Every row comes from one small tree of marks. The marks that hang from a mark follow it in brackets, in the order of their numbers. Every link used is in the known rows. Which tree was each row made from?
Known rows
K_807(K_458(K_44(K_96) K_138)): [-17 -30  -2  -6  64 -30   7  11  -4  -7  -4   8 -17 -15  15  53  -1 -24
   5  -1  -2 -11  -9  -2 -21   7]
K_96(K_458(K_44 K_512(K_230))): [-12 -40  12  32  44   7  -4  14  -3 -19   0   0 -24  13  14 -14 -14  -7
  13   2 -16 -12   1  13 -21  -3]
K_458(K_96): [ -2 -19  -8  -6  10  11  -8  -7  12  -7  -4   1 -18   6  10  -6  -2 -10
  -8   2   8   1  -8 -13 -12  13]
K_44(K_96 K_458 K_871(K_512(K_230))): [  2  11  -2 -36  74 -17  20   1 -32 -11  -5 -12  -9   1  18 -31   3   1
   6 -14   9  -5  -3   3   9 -12]
K_871(K_512): [  5  -7   6   9  11 -13   7   6 -20   1  -3 -10  -4   3  10   1  13  15
 -12  -4  11   2   6 -12  13 -11]
K_807(K_458(K_138)): [ -9 -15   6 -11  -4  -6   5   7   2   6  -3  30   1 -18  12  54  -3 -21
   8   0   5  -3  -3   6  -6  -9]
K_96(K_458): [ -1  -9  -1 -14  10 -10  -3   8  -3  -7  -6  10  -1   6   1 -11  -6  -9
   2   2   4  -8   3  17 -14  -6]
K_230(K_512(K_871)): [  8  -4   2  11   0  -1  16   5   2  -1   7  -2  -6 -11  22 -14  -6  12
  -8  -1  22 -12  12  -3  -5   3]
K_633(K_138): [  0   4   4   7 -18  -4 -18  -9  10  -1  12 -18   7   6  -1  39   1  -9
   2   9   8  -7   5   8   5  -5]
K_96(K_458(K_44)): [ -8 -27   2  10  40 -14  -5  11 -10 -12   2   2 -10  13   1  10 -11  -5
  -6   0  -9  -9  -5  24 -15   6]
K_96(K_458(K_44 K_138 K_512(K_871))): [ -3 -45   5  20  50   8   3   9  17 -15   3  14 -44 -12  26  17 -19 -14
   8   6  -4 -11   0  13 -16  15]
K_807(K_458(K_96 K_512)): [ -8 -47  -2   4  -1  11 -13  -7  15  -6 -20  18 -37 -10  24  12   0 -21
 -13   5  15  -2  -2 -12 -29  -5]
K_44(K_458(K_512(K_230 K_871))): [  5  -6   9  10  12  31   2  -5  10 -14   3  12 -22 -12  33  -3 -14 -10
  24   2   0  -6   6  14  -4   3]
K_96(K_458(K_44(K_871(K_512)) K_138)): [ -4 -31   4  -5  70 -27  15  19 -25  -6  -1  15 -20   5   5  10  -9   1
 -13  -7  -2  -3 -10   9   6  -5]
K_44(K_96 K_871): [ -2  13 -17 -34  47 -21  12  -5  -4  -3  -5 -15  -8  -6  -4 -44   0  -5
  -3  -7   5  -5  -3  -2   1   3]
K_512(K_230): [ -9   6   4  14 -11   5   8   3  -2  -3   7  -9   8   9   8 -11  -5  -2
  25  -3  -9  -5   3   3   9 -10]
K_458(K_44(K_96 K_871) K_138): [ -9 -12 -10 -17  91 -22  15   2   1  -6   6  -2 -20 -10  -3   7  -7 -13
  -1  -6 -12  -3 -18  -6  -3  22]
K_44(K_96(K_458)): [ -1  -4 -13 -30  50 -27   4   8  -2 -15  -9  -9 -12   4   8 -33   3 -15
   6   0  10 -14   5   5 -20  -2]
K_458(K_44): [ -9 -20   4  25  31  -4  -3   4  -6  -5   4  -6  -9   5  -4  26  -5   4
  -8  -1 -14  -1  -8   6  -3  14]
K_807(K_458(K_44(K_871) K_96)): [-24 -40  -8  -4  30 -11  -3  -5  -8  -1 -10  22 -20   4   4  27 -12 -17
 -19  -6   4  -2 -22  15 -19   5]
K_44(K_96): [  1   4 -11 -17  42 -15   6   1   0  -8  -6 -20  -8  -4   6 -23   7  -5
   1  -1   5  -6   2 -13  -7   8]
K_871(K_512(K_230)): [ -4  -4  10  17   3  -3  14  11 -23  -5   1 -19   2  12  18 -14   8  13
  10  -8   2  -2  10  -5  20 -17]
K_512(K_230 K_871): [ -8  10   1  19 -29  15  15  -3   1  -5   9 -17   0   1  22 -14  -7  -1
  30  -4  -4  -9  10  19  18  -2]

Write each row's tree
[ -5 -43  -2   0  74  -8  11   3  -5  -4   0  10 -36   4  12  23  -3  -2
 -25  -8   2   5 -22 -20   5  17] => K_458(K_44(K_871(K_512)) K_96 K_138)
[ -8 -56   0  29  52  17 -14  -4  21 -16  -6   4 -46   4  13   9  -6  -8
 -20   6  -3   0 -14 -23 -27  23] => K_458(K_44 K_96 K_512)
[ -5 -51   2  -5  18  16  -8   1  29  -5 -14  34 -38 -19  29  34  -6 -33
  -4   7  15  -2  -7 -23 -27  -1] => K_807(K_458(K_96 K_138 K_512))
[-15 -49   5  40  44  26  -7  -1  16 -19  -1  -7 -41  11  20  -3 -11  -7
   3   3 -15  -5  -8 -15 -18  17] => K_458(K_44 K_96 K_512(K_230))
[-13 -30  13  43  31  14   0   6   5 -12   5  -7 -21   5  11  -4  -9  -1
  14   1 -24  -5  -2  -3  -8   5] => K_458(K_44 K_512(K_230))
[ -5 -47  -2   4   2  23   2  -8  31  -6 -14  30 -47 -27  44  33  -8 -31
   3   5  19  -7   1  -7 -18   5] => K_807(K_458(K_96 K_138 K_512(K_871)))
[  2 -40  -1   2  39  27  -6  -3  39  -9  -5  25 -44 -12  20   2  -5 -19
  -4   8   5   3  -9 -33 -19  17] => K_458(K_96 K_138 K_512)
[ 13 -39   3 -19  63  31 -12  -6  40 -14  -2  45 -46 -16  25  22 -10 -28
  -8   9  10   5 -17 -26 -33  22] => K_44(K_458(K_96 K_138 K_512))
[-18 -34   9  12  24 -12   0  10  -3   1   0  24  -6 -10  10  76  -7 -17
   3   0  -9  -3 -12  10 -14   3] => K_807(K_458(K_44 K_138))
[ -8 -34   5   0  54  -8   1  17   1 -10   4  21 -15   3   4  35 -14 -14
   3   3 -10  -7 -11  14 -16  13] => K_96(K_458(K_44 K_138))
[  3   5 -12 -25  58 -35  20   1 -27  -3 -11 -24 -15  -1   7 -41  13   9
 -14 -10  13  -2   2 -15  12  -7] => K_44(K_96 K_871(K_512))
[ -7 -35   1   7  60  -8  -3   6  -3 -10  -8  12 -32   2  -2 -24 -18  -5
 -16   1 -11  -6  -9  18 -23   2] => K_96(K_458(K_44(K_871) K_512))
[ 15   0   4 -30  46 -16   7  -1 -29   1  -3  14  -7  -3   6   2   1   8
 -20  -9  13   7  -9   6   8  -7] => K_44(K_458 K_871(K_512))
[-10 -20  -4  -6  46 -19   1   6 -16  -5  -1  10  -9  11 -10 -10 -17  -4
  -9  -4 -10  -7 -11  32 -10   1] => K_96(K_458(K_44(K_871)))
[ -7 -52  -3   6  73  19  -3  -4  29  -9  -1  24 -52  -8   8   8 -16 -18
 -16   3 -10   6 -23 -22 -15  28] => K_458(K_44(K_871) K_96 K_138 K_512)
[ -2 -20   6  11   9  22  15   8  22 -13   3  15 -29  -9  35 -19 -18 -18
  38   2  -2 -15  12  16   0  -3] => K_96(K_458(K_138 K_512(K_230 K_871)))
[  4 -25   1   4  21  41  -2 -13  25 -21  -2  12 -39  -5  44 -14 -14 -21
  14   3   8  -5   0   3 -16  15] => K_44(K_458(K_96 K_512(K_230 K_871)))
[-15 -72   6  20  48  12 -10   3  23 -11 -10  31 -46 -14  26  54  -9 -27
 -13   7   2  -3 -16 -17 -33  13] => K_807(K_458(K_44 K_96 K_138 K_512))
[-18 -47   7   7  10  24   1   3  27  -9 -10  28 -33 -11  36  19  -8 -31
  18   3   4  -6  -4 -15 -19  -9] => K_807(K_458(K_96 K_138 K_512(K_230)))
